Known rows, with every step that occurs
budad, demep, bogol: [-34   2 -49   2 -54 -26  -7  17 -23  29  -4  19 -34  51 -19  -7  37  34
 -15  27  10  -5 -14 -42  50  -2   2  20   9  40 -24 -44]
bigu, loza, bevus, budad: [-33  18  17  -4  14 -38   1   5 -42 -23  -3 -14 -60  -7  67  29 -34 -56
  12 -31 -31   6  -1  32 -12  60 -76  69  24   4 -19  46]
bevus, loza: [  7  15  25 -60  17  24  10  35  25 -43 -68 -20 -51  78  10  47  41 -11
  -3  45   4 -48   5   0   7  -5 -14   5 -24  10 -56  28]
tesep, bogol, budad, demep: [ -9  25  -9  22 -15 -34  38  38 -45  14 -10  32  85  19 -14   6 -23  58
  45  22  44  34  69 -49  57 -57  15 -39  -2  19 -11   0]
bigu, loza, bevus, budad, demep, bogol: [-60  16 -29  11 -17 -52 -23   0 -48   2  17   0 -62  -2  26  -5  10  -9
 -57 -10   6  42 -21   0  52  56 -90  64  16  18 -13   9]
loza, bevus, bogol, demep: [  3 -34 -35  34 -20 -29  53 -18  66  -9  45  31  36 -18 -44  33  10 -21
 -27 -16 -31 -21   5  76  21 -37 -53  77  11 -14  33 -36]
bevus, bogol, loza: [ 29  -8  19 -11   3  13  24 -30 -16   0 -30  29  76  31  -2  14  59 -19
 -34 -17  17 -54  30  35  -6  -5   3  20 -32 -55  30  -2]
bogol, demep: [ 10  -7 -38  12 -36   2  45  21  14 -19 -23  10 -11   7 -28  27  -7  16
  34  20 -14 -73 -26   5   9 -43  29  33  -5   6   0 -48]
bigu, loza, bogol, demep, budad, bevus: [-44 -34  60  81 -21  27  23  23  25 -12  -1 -18   4 -12 -16 -37 -64  35
 -45 -59   3  -2 -89  59 -46  50  37 -40  28 -75 -30  18]
loza, bogol: [ -6 -26  16   9   4  29 -26  -7  -2 -14 -23  -9 -40  18 -17  19  -2 -33
  20  27  12 -25 -12 -41 -78  16  63  -4  -7   8 -20  13]
loza, bogol, budad: [ 17  19  35  40  15   7   8   5 -13  30 -10  10  11 -20  -2  23 -62 -65
  60  10  20  16  13 -74 -39 -13  84 -49 -42 -39  16   8]
demep, bogol: [ -1  14   2  -5 -28 -27 -29 -15 -35  25   8   7 -57  53  -1   0  50 -12
  16   0 -17 -14 -55 -67  15  33  17  14 -23  -1 -12 -45]
loza, bevus, bogol, demep, budad: [ -4 -48   4  86 -51 -26  55 -51  29  -3  64  38  61 -13 -63  15 -25   5
 -35 -47 -48  21 -21  74   8  -5 -31  82  10 -39 -10  -7]
bogol, loza, bevus, budad: [ -3  40 -15 -29  16   4   1 -10 -47  35  -8  46   6 -51  74  21 -42 -28
   6 -46 -33   6  26  17 -35  54 -25  58 -12 -26 -17  36]
bigu, loza, bevus, budad, bogol: [-69  -8 -33   2 -12  -4 -22 -29   4 -34  34 -61 -64  15  38  -5 -42 -18
 -15  13  -9  36   2  73 -10  42 -61  45   5  -2 -34  81]
budad, demep: [-35 -12 -55  -4 -60  -6  45  61  -6   5 -47  16   2  60 -10  22  -9  47
  29  36   9 -51  50   3  21 -51  21  22  53  74 -38 -16]
bevus, loza, bogol: [ -3 -13  40 -40  48  56 -36   5  35 -57 -54 -31 -64  33 -19  36  31 -42
 -37  59  36 -17 -11 -20 -54  24  16 -14 -43  -2 -45  55]
bigu, bogol, demep, budad: [-24  -9  14  34 -41  16  34 -42 -34 -48  35  -2  20  36 -28  -5 -24  43
  -9  -3  -7 -28 -54  33  18   8  -5  31   8 -29 -68 -39]
bevus, loza, bogol, tesep, demep: [ 42 -11  38 -73  87  43 -42   2  80 -25 -41 -82  -5 -38 -43  23  26 -19
 -33  70  -1  -7 -18 -30   0 -13 -30 -14 -12  47  22  27]
tesep, bogol, loza, bevus: [ 10  -1   4 -26   6  -8  -4  -3 -51  33  14  83  71 -40  37 -53  23  26
 -18 -82  24  23  55  35 -29  74 -12  -3  -2  -7   6  13]
loza, bogol, tesep, demep, budad: [ 31 -34  55  24  14  20 -19 -41  12  14   4 -48  43 -46 -55 -13 -35   7
   1   5 -40  30 -40 -37 -22  12  22   8  19  21  -2  19]
loza, bogol, tesep: [ 25  17 -13 -11  18  -8 -31 -30  28 -14  -2 -13 -46   2  -2   8 -19 -45
   5  47 -26 -32   1 -21 -45 -24  38 -51  -6  12  16  23]
demep, bogol, tesep, loza, bevus: [ 34   9 -40 -27  11 -52 -38   2  -9  12  64  48 -60 -59  58 -61  45  -8
   6 -65 -17  67  35  11  20  15 -57 -19  37  55  49 -32]
tesep, loza, bogol, demep, budad: [ 18 -67  20  67  -9  55  -9 -25 -28 -64  10  15   3 -59 -52 -25  -7  33
   3 -22  31  34 -38 -11 -47   1  47  14 -10 -19  -7   0]
budad, bogol, loza: [-14 -12 -45 -23 -39  56   3 -17 -12  13 -27   6  32  28  11 -44   6  34
 -15   9  38 -34  29  49 -25  12  57 -21 -35 -33  -8  31]
bigu, loza, bogol: [-19 -40  48  20  12  18 -32  -1 -24 -63 -45 -34 -60  22  -5  -5  20 -59
 -17  10  49 -38 -25  -1 -64  49  23 -16   1  -2   9  31]
budad, bevus, bogol, demep: [-12  -9  -1  26 -10  -4  54  16  92  -5  18 -11  39  30 -37  40   2  27
 -23  -4 -35 -55 -40  67  20 -57 -14  11  12 -56   8 -40]
budad, demep, bogol, loza, bevus: [-21   4 -66  -1 -46 -19   7  24 -31  85   8  91  30 -48  33 -57  11  17
 -63 -68  29  28  36  37  14  59 -11  20  16  13  19 -22]
budad, bevus: [-33  20  23 -11 -24   2  33  75  35  52 -18  -9 -14  67  41   9 -35  39
  48 -36 -42 -48 -16  18 -26   1  45 -44  58  -2 -49 -21]
budad, bevus, loza, bogol, tesep, demep: [ 22  10  54 -71  90  47 -34  41 114   7 -29 -89   3 -35 -14   9   1  12
 -42  40 -14   0 -34  -2 -11  -3 -23 -58  18  23   5  25]

Rows
[  7 -15   2 -18  34  61  -7   3  65 -74 -44 -18 -42 -12 -54  35  19 -17
 -52  68  37 -40 -44   2 -30 -14  13   9 -60 -28 -11  19] => bevus, loza, bogol, demep
[-29 -67  12  24 -48  48   1 -31  13  15  23 -78  45  24 -64 -25 -26  70
  17  17 -14  36 -31  13   1  11  28  40  17  20 -50  29] => tesep, demep, budad, bogol
[ 13 -15  35 -29   4   1 -35   0 -15  45  -1 -39 -10   0 -36   0  65  12
  14   5 -13   5 -73 -84  42  36  -4  46  -3  37  19 -67] => tesep, demep, bogol
[ 37  -5  38  27  45  26 -17  19 -43 -11 -10  16  -1 -58  15  -6 -17 -41
  75 -16  66  58  39 -76 -35 -24  65 -63 -28 -16  45  -2] => tesep, loza, bogol, budad
[  5   0 -24 -15 -27   2  30  26 -24  66 -12  80  37 -40  56 -33 -15 -12
   1 -82   0 -16  53  56 -40  54  13  16  22   6   8  -3] => bogol, loza, bevus
[ 31  54 -26 -24  -9 -57 -36 -37  -1  20  24   4 -64  39  10 -12  32 -26
   0  26 -52 -17 -35 -44  38  -7  -5 -33 -24   1  21 -33] => demep, bogol, tesep
[ 17 -12   0 -26   3   9 -16   5 -21  98  11  44  50 -87  20 -58  33   2
 -38 -84   9  36 -10   3   6  92 -20  41   5  13  49 -43] => tesep, demep, bogol, loza, bevus
[ 27  39  54  11  16 -33  16  -4 -56  13  12  22  66  18   7   9 -11   5
  74  -7  19  33  30 -81  27 -17  27 -51 -47 -34   1  -2] => tesep, bogol, budad
[-35 -11 -11  64 -24 -67  77  38  12  10   8  22  70   0   2  12 -30 -30
 -28 -26  35  34  88  70  70 -43 -65  12  40   8  45   6] => bigu, loza, bevus, bogol, budad, demep
[ 12 -10  -4   1  -3  -4   8 -13 -14 -54   9  17  31  10 -50   6  38  55
  14  23  16 -31 -28 -14  18 -24  -3  14 -32  -9  -2 -25] => tesep, bogol, demep
[ 21 -52 -19  11  24  59 -23  11   3 -78 -14   9 -31 -67 -38  -8  33  12
  10  15  55 -10 -20 -12 -45 -29  34   0 -15  12  37 -25] => tesep, loza, bogol, demep
[-18   4 -35  52 -33 -56  78  32  30  54  24  43  87  -5 -12  30 -43 -13
   3 -12   5  38 102  36  59 -71 -31  21  33  15  21  -5] => loza, bevus, bogol, budad, demep
[ 48 -15  26 -37  44 -21   6 -23  68  -1   3 -68  57  -3 -48  40  50 -11
   5  38 -51 -26   3  -3  50 -59 -59  33  27  43  57 -28] => bevus, bogol, tesep, demep
[-34  -7   2  57 -11 -10  34  47 -21 -12 -48  -3  19 -15 -10  -5 -47 -26
  -2  21  82  12  46 -11   9 -25  34 -43   7   5  27  23] => bigu, loza, bogol, budad, demep
[ -6  29  11 -61  10  38   2 -13 -64 -20 -23  20  33  40  50 -23  36  11
 -22 -15  51 -69  20  33  -6  40   6 -23  -8 -26 -23 -34] => bigu, bogol, loza
[ -3 -10  71  24  20  26  -7  14  61  61  18 -55  49 -34 -16 -26 -69  47
  -8 -36 -54  30 -57   2 -39  24  37 -53  60  -8 -25  18] => loza, bogol, tesep, demep, budad, bevus
[-22  31 -10 -16   9 -22  -2  -1 -21  19  16  10 -40  -7  53  52 -51 -37
  44 -16 -66  14   8  -5 -22  29 -38  78  14  18 -49  28] => loza, bevus, budad
[  3 -28 -24  25  -4  36  -1  -5  26 -32 -13   1 -20 -28 -56  21 -12 -14
  -1  39  13 -49 -47 -11 -47 -18  54  16 -28 -14  12 -16] => loza, bogol, demep
[-41 -42 -16  43 -81  25   8 -45  -5  -1  29 -34   3  75 -33 -27 -40  48
  14  16 -19  19 -11  32 -18   6  52   9  -1 -14 -76  47] => demep, budad, bogol
[  9  37   6 -11  16 -52  18  -7  91  15  32 -28  18  62  14  30   0  -5
 -14   4 -74 -38  10  55  22 -60 -34 -55  29 -27  16  -2] => budad, bevus, bogol, tesep
[ 20  48 -23 -39  52 -41 -67 -34 -33 -11  67  16 -80 -65  75  -3  17 -28
  12 -33 -49  85   1 -28  19  20 -90  28  -3  19  15   6] => demep, bogol, tesep, loza, bevus, budad
[  9   7 -33 -63  35 -29 -21  11 -13 -40  65  23 -36 -32  81 -49  29   5
  11 -50   5  29  77  65  13  -2 -85 -32  71  76  12 -35] => bigu, bogol, tesep, loza, bevus
[ 23  26  -2 -23 -16  13 -20 -18 -65  44 -25  52   3   7  22 -38  58  -3
 -27 -31  27 -28 -31 -34   1  59  38 -11 -52 -49  20 -33] => demep, bogol, loza
[ 16  15 -52 -50  36  16 -57 -35  -3 -80  26 -49 -66  -6  39 -14  19  31
  36  49  -8  41  36   7  11 -63 -43 -27  -9  25  10  45] => bevus, budad, bogol, tesep, loza
[   2   15   54   24   44   33   -1   72   14   33    3    7   13  -45
   51  -22  -51    6   59  -57   33   57   15  -30  -45   -9   71 -116
   19  -40   14   -2] => tesep, loza, bogol, budad, bevus
[-14  44 -35 -23  -9  17 -22 -16 -71  29 -30  41   9 -11  25  -9  25  27
 -51   8  32   1 -16 -38  35  29 -10  29 -49 -36  -3   1] => bevus, budad, demep, bogol, loza
[ -4  19 -74 -20 -33 -16 -11 -34  53  -8  23 -45 -35  58  -2 -18 -25  10
  12  66 -39 -28  21  42  10 -59  12 -45  -5  16  -4  25] => budad, bogol, tesep
[ 10   4  16  -2  26 -24 -33 -22   4 -59 -24 -38 -64   5   9 -15   2 -63
 -29  29   7 -40  -9  14 -34   7   0 -59  -1   1  43  35] => bigu, loza, bogol, tesep
[-40  38 -38  -4 -20 -22 -27 -10 -44   7  -1  -9 -51  38   1  31  17  21
 -14  48 -11  16 -38 -72  52   0 -32  56 -20  15 -37  -8] => bevus, budad, demep, bogol
[ 53   8 -20 -40  23 -12 -15  21 -20 -52 -10   5 -46  -4  41 -15  45  16
  62  -1  -2 -12  52  -7  11 -58 -12 -46  32  62  34 -21] => bogol, tesep, loza
[-11   8 -18  46 -26 -38  72  25  12  23 -10  16  81  38 -27  50 -21  -3
  17  33  14   4  80  -3  66 -97  -4   3   4  -2  16 -10] => bevus, bogol, budad, demep
[ 23  55  18  31 -19 -39   9  -4 -44  66  17  25  -7  11  11   4 -15 -45
  56 -12  -5  30 -25 -93  44   0  44 -31 -56 -51  22 -45] => demep, bogol, budad
[ 37 -23  73 -17  48  41 -27 -32  41 -18 -15 -67  24 -31 -56   4  -7   6
 -45  31 -17  37 -39 -25 -10  16 -12   0  -9  10 -25  51] => bevus, loza, bogol, tesep, demep, budad
